What can hang from each mark:
A: F V Y
S: C D F V W Y
P: F
U: D
K: C F
C: S
V: A
D: A Q
F: A P S
X: D
H: F W

Every row comes from one small tree of marks. The marks that hang from a mark follow it in brackets, in alphabetical order. Every link used is in the known rows. Which tree was each row made from?
(in the rows, 128 means zero)
Known rows:
P(F): [133 121 136 145 156 131 121 101 158  60  95 109 153 121 135 150 149 142
 124 113 146 132  87 151 154 131  79 130  67 138 158 121 140  78 121]
X(D(A(F Y) Q)): [156 126 113 149  94 182 135 141 169 162 153 108 103 107  97  49 128  97
 134 192 102 121 126  92 150 166 117  99 129  87 118 147 111 103 224]
D(A): [151 129 138 137 134 153  89 117 111 110 105 116 148 146  95 109 130 126
 118 128 106  96  75 139 126 132 140 103 108 146 131 144 140 109 120]
K(C(S(D(A))) F(P)): [191 124 110 118 105 135 179 141 104 184 155 132 139 163 130 139 119 137
 128  97  83 189 102  91 117 162 160 137 122 113 154 124 151 120 175]
A(F(S(W)) Y): [118 117 135 137 136 163 172 102 136 145 121 145 108 137 149  95 151  90
 149 168 129  96 167 139 196 132 128 151 148 155 139 142  84 146 109]
S(V(A)): [132 180 166 148 134 124  75 135 134 133 101  81 144 137  86 143  98 118
 108  95 153 124 130 161 107 127 160  78 129 134 133 141 143 140 109]
U(D(A Q)): [177 116 142 125 142 137 102 152 146 100 126 107 150 139  60  98 125 127
 105 136 126 119  56 123 103 156 133 135  96 110 113 140 142 100 190]
C(S(D V(A) Y)): [145 162  96 160 161  89 144 155 142 158 165 103 149 163  85 193  97 161
 105 126 114 198 211 163  89 165 173  78 182 129 147 113 154 118 157]
P(F(S)): [128 111 160 138 161 143 172  76 176  63  88 124 144 118 170 148 171 132
 135 117 139 114  90 139 162 151  86 157  79 171 167 106 140  88 118]
K(F): [117 144 143 149 136 163  91 121 117 129  99  97 140 131 127 159 121 116
 128 109 159 133 113 137 131 127 114 151  71 116 154 114 131 132 119]
C(S(F V Y)): [141 169 103 129 129  70 160 171 113 125 123 140 127 154 118 230 124 163
 121  86 126 177 194 167 112  77 112 104 164 123 132 126 147 107 126]
V(A(F)): [136 127 157 136 124 172  77 129  84 159 131  95 133 118  86  93  70 110
 110 111 137 122 143 149 155 131 120 121  89 101 166 126 133 148  98]
H(F): [122 129 171 137 113 161  93 105 121  98 114 121 125 136 156 155 128 127
  92 119 136 103 112 137 132 113  94 159  76 120 126 136 130 136  97]
D(A(F Y) Q): [148 130 133 121  90 184 102 129 133 153 142 109 113 127  95  61 126 109
 128 194 125 124 131 129 164 148 110 135 114 103 122 133 114 121 192]
P(F(S(V(A)))): [139 162 197 139 144 120 153  92 178 108  85  97 128 126 127 150 141 120
 132  83 171 144 120 165 135 145 139 129 121 165 170 106 136 112 124]
X(D(A)): [159 126 116 167 137 152 121 128 146 121 115 112 140 127  93  97 132 113
 122 129  84  93  71 102 114 150 147  69 121 130 126 156 133  88 154]
V(A(F(P S) Y)): [128 123 181  98  88 169 116 121 132 188 139 117 112 104 150  97 141 104
 143 147 127  99 142 128 187 151 112 133 160 135 112 116 114 191 101]
C(S): [117 139 118 158 154 132 150 127 136 102 110 125 152 142 137 175 152 145
 111 114 106 106 122 150 147 140  79 114  96 145 145 138 144  95 114]
S(C F): [100 108  99 111 106 115  86 113  58  96 149 111 120 103 121 147 128 156
 128  67  95 101 123 112 107  70  72 131 100 122 125 134 140 103  66]
P(F(A)): [ 98 120 138 145 149 123 110  91 120  80 108 157 151 125 137 129 118 147
 161  85 184 147 104 153 138 150  88 144  72 128 157 104 162  73 113]
D(A Q): [137 133 137 138 129 154  86 135 141  96 113 103 143 135  94  73 125 123
 101 160 117 124  62 128 124 152 131 121  94 117 118 146 125 105 180]
S(C W Y): [ 93 114  34 139 164  81  93 165  71 103 142 139 120 116  93 138 122 144
 146 144 103 116 148 122 137  87 124  90 125 127 120 131 123 100 103]
H(F(P S(W Y))): [127 117 152 110 133 103 138 164 129 118 115 182 104 135 185 141 150 122
 111 155 130 134 110 127 161 102 142 159 158 125  95 136  80 176 112]
A(F(P S(W)) V): [141 117 157 112 144 138 165 142 144 154 108 154 112 112 161  90 141  85
 108 146 136  76 108 126 164  78 136 127 162 135 130 159  62 194 100]
A(F(S(C)) Y): [103 103 103 104  97 162 155  87 102 148 152 116  94  86 150 137 157 127
 159 147  94  50 186 106 172 123  77 149 112 157 141 100 151 126  92]
H(F W): [115 119 162 141 115 160 102 119 132 113  65 149 140 169 159 157 141  97
 111 148 154 118 113 152 112 102 111 167  75 110 104 142  93 145  80]
F(P S(C D(Q) W)): [113  95  88 120 156  95 163 151 157  81 166 124 126  98 158  63 153 148
  84 169  74 141  72  75 115 152 144 151 147 118 110 156  81 136 153]
A(F V): [133 123 136 130 134 172 115 118 125 147 124 108 130 116 120 128 107 103
 111 138 141  72 152 140 137  83 100 109 103 122 149 137 126 153 109]
D(Q): [104 135 130 147 146 143  96 139 163  75 111  94 155 114 130 104 122 131
  99 159 132 126  85 125 132 151  99 126  77 109 116 144 133 116 161]
F(S(C D W Y)): [104  83  39 139 181  91 167 123 107 104 175 136 127 125 130 129 132 152
 133 164  71 134 168 100 118 140 165 127 159 158 137 119 122 112 119]
D(A(F(P)) Q): [190 127 148  99 101 149  95 187 117 131 116 119 129 106 102  50 102 122
  77 164 118 136  55 119 152 125 124 133 100  69 125 147 109 144 172]
P(F(A(V Y) S)): [ 51 112 160 126 125 153 161  32 186 132 133 166 112 120 185 150 188 110
 217 123 192  86 158 141 144 151  76 143 153 195 117  86 141 109 131]

Which tree is each row?
[119 141 111 114 135  79 141 125 124 122 128 108  99  94 108 182 132 148
 161  97 144 143 175 138 126 116 126 107 132 156 161  67 168  97 127] -> P(F(S(C V(A) Y)))
[ 54  87 143 116  97 142 134  86  73 138  99 206 105 135 179 144 135 116
 168 105 155  87 147 121  93 117 107 206  83 134 109  97 131 132  54] -> H(F(A S(C)) W)
[137 119 167 115 103 136  96 157 139 117  64 162 142 152 176 153 154 106
  99 146 150 122  71 140 120  92 109 160  98  90  79 154  86 170  73] -> H(F(P) W)
[ 92 116 194 120 117 119 131 124 105 124 114 214 105 139 197  98 131 116
 128  98 165 123  85 128 143 127 138 193 140 126 102 140  91 170  82] -> H(F(A P S(W)))
[115 147 134 128 157  74 173 113 150 101  94 172 136 130 148 184 115 151
 179 104 195 167 170 161 129 143 142 134 131 156 157  71 183  91 139] -> P(F(A S(V Y)))
[123 140  97 125 136  73 116 134  91 129 168 152 153 162 111 169  54 172
 137  87 153 217 203 145  52 123 183 129 183 112 123 118 167 127 124] -> S(D F(A) V Y)
[137 128 121 145  94 191 138 128 192 191 165 105  91 104 101  59 143  74
 142 200 117  89 142  94 128 134 114  77 159  98 102 150  98 125 232] -> X(D(A(F V Y) Q))
[104 170 170 110 105  99 143 120 169 141 102 165 130 126 179 156 157 131
 171 122 166  99 134 134 130 147 145 114 189 167  76 120 158 162 109] -> F(A(Y) P S(V))
[ 79  91  82  86  73  97  87 102  70 140 221 153 123 107 151 125 133 183
 166  83 104 146 148  90  87 125  93 141 185 113  71 126 144 130  83] -> S(C D F(A(Y) P))
[153 157 136 119  89 128 121 110 172 129 169  90 124 165 102 103 139 137
 109 148 116 195 137 130  74 143 170 130 200 118  93 158 106 120 203] -> S(D(A(Y) Q) F V)
[246 150  99 100 127  96 133 195 113 159 143 123 145 144  75 131  77 153
  79 162 104 184 147 130 108 111 212  89 180  93 140 129 145 156 159] -> S(D(A(F(P))) V Y)
[103 133 157 156 159 154 148 111 128 132  89 135 120 147 152 123 144  89
 139 117 160 135 111 136 151 134 151 181 109 148 163 130  79 144 115] -> K(F(S(W)))
[164 157  79 147 173  89 131 149 157 102 136  97 171 155 103 186  95 158
  97 163 116 171 176 141  86 136 186  84 155 133 132 128 166 128 149] -> S(D V Y)
[108  97 116 118 141 120 167  78 133  65 116 120 118  85 157 156 178 151
 144 102 113  88 106 114 151 126  65 155  68 168 168  90 156  70 100] -> P(F(S(C)))
[107 167 113 148 139  86  78 152  85 136 126 100 106 121  62 112 104 117
 123  86 131 118 134 142 107  86 166  74 142 130 134 151 107 122  88] -> S(C V(A) W)
[181 107 142 144 129 176 187 113 132 156 114 129 115 115 116  73 119 100
 120 135  83  84 111  97 146 156 154 120 117 131 169 133 130 116 150] -> X(D(A(F(S))))
[160 130 165 112 108 151  65 163  90 164 128 104 136 103 104  88  83 120
  95 111 137 125 104 136 162 120 118 113 109  84 138 139 120 173  93] -> V(A(F(P)))
[101 107 145 122 145 121 148 123 169  98 154 149 159 116 184  73 110 155
 109 148 131 161  85  96 100 213 145 173 134 116 103 122 141 151 161] -> F(A P S(D(Q)))
[148 147 110 124 142 101 185 142  92 130 105 131  90 109 116 119 110 113
 113 114 116  91 165 127 144  75 154 135 125 137 179 136 109 132  88] -> A(F(S(C V W)))
[146 157 116  83  88  62  97 170  86 104 122 113 119  92 125 173 134 165
 104  55 109 118 100 114  92  35 107 103 146 103  99 151 138 138  69] -> S(C F(P) V)
[101 113 170 116  94 128  81 148 103 139  75 209 143 154 175 135 120 113
 136 118 186 136  91 144 106 112 119 172 100  84  73 138 106 167  67] -> H(F(A P) W)
[151 117 187 104 112 155 118 141 111 166 119 119 128  97 136  87 101 111
 106 117 126 107 111 129 169 140 126 142 123 118 146 123 120 186  91] -> V(A(F(P S)))
[138 116 137 110 120 142 187 128 170 137 144 104 147 119 191  95 109 124
 118 144 116 192  95  62 113 189 158 186  94 107 134 120 148 168 201] -> K(C F(P S(D(Q))))
[136 122 139 118 113 160 103 118 190 150 161 107 120 139  79 115 179 101
 152 172 148  78 108 122  96 137 115 103 165 141  64 136 120 129 210] -> U(D(A(V Y) Q))
[125 125  57 137 142 100 175 154 106 132 132 145 153 142 133 190 106 152
 158 127  87 139 183 123 155 135 102  82 100 142 135 113 202  93 148] -> K(C(S(Y)))
[119 156 165 144 130 146 148  73 193 155 155  77 134 153 133 141 146 120
 135 145 121 134 181 140 103 192 185 113 205 183 118 122 135 159 136] -> F(S(D V(A(Y))))
[129 131 141 115  88 194 102 113 158 178 155 110  98 123  98  72 140  85
 138 201 139  92 147 129 143 116 106 112 146 115 104 133 102 145 198] -> D(A(F V Y) Q)
[114  99  56 154 171 110 122 117  99  86 167 111 139 128 106 105 123 150
 105 132  77 124 124 106 104 127 144 117 124 134 141 154 106  99 100] -> S(C D W)
[136 167 109 135 148  92 192 155 117 169  86 148 117 157 134 165  93  93
 174 122 158 180 189 121 136 106 213 131 136 146 156 111 142 149 156] -> K(C F(S(V W Y)))
[147 179 177 112  91  82 115 177 116 156 125 120 122 139 116 173 130 148
  97  36 132 173 117 161 111  90 115  98 180 106 116 153 113 148  99] -> C(S(F(P) V(A)))
[ 58 142 141 143 104 166  76  92 103 173 132 145 122 141 141 151 126 114
 205 111 197 139 162 141 132 159 108 158 111 127 119  94 146 131 122] -> K(F(A(Y)))
[146 104  69 126 153  63 161 186 113 126 180 170 141 161 136 155 135 172
 101 118  88 224 143 135 122 107 130 127 208 100 110 162  71 126 128] -> C(S(D F(P) W Y))
[ 99  90  64 128 172  83 167 122 116  78 127 157 105 102 135 149 166 145
 167 134 121 132 141 124 165 107 101 137 116 156 156  95 117  68 119] -> P(F(S(C W Y)))
[130  90  39 116 140 121 100 111  95 150 204 110 124 126  77 142 129 150
 136 163  72 100 163 100  64 105 153  74 170 148 116 110 150 116 147] -> S(C D(A(V)) Y)
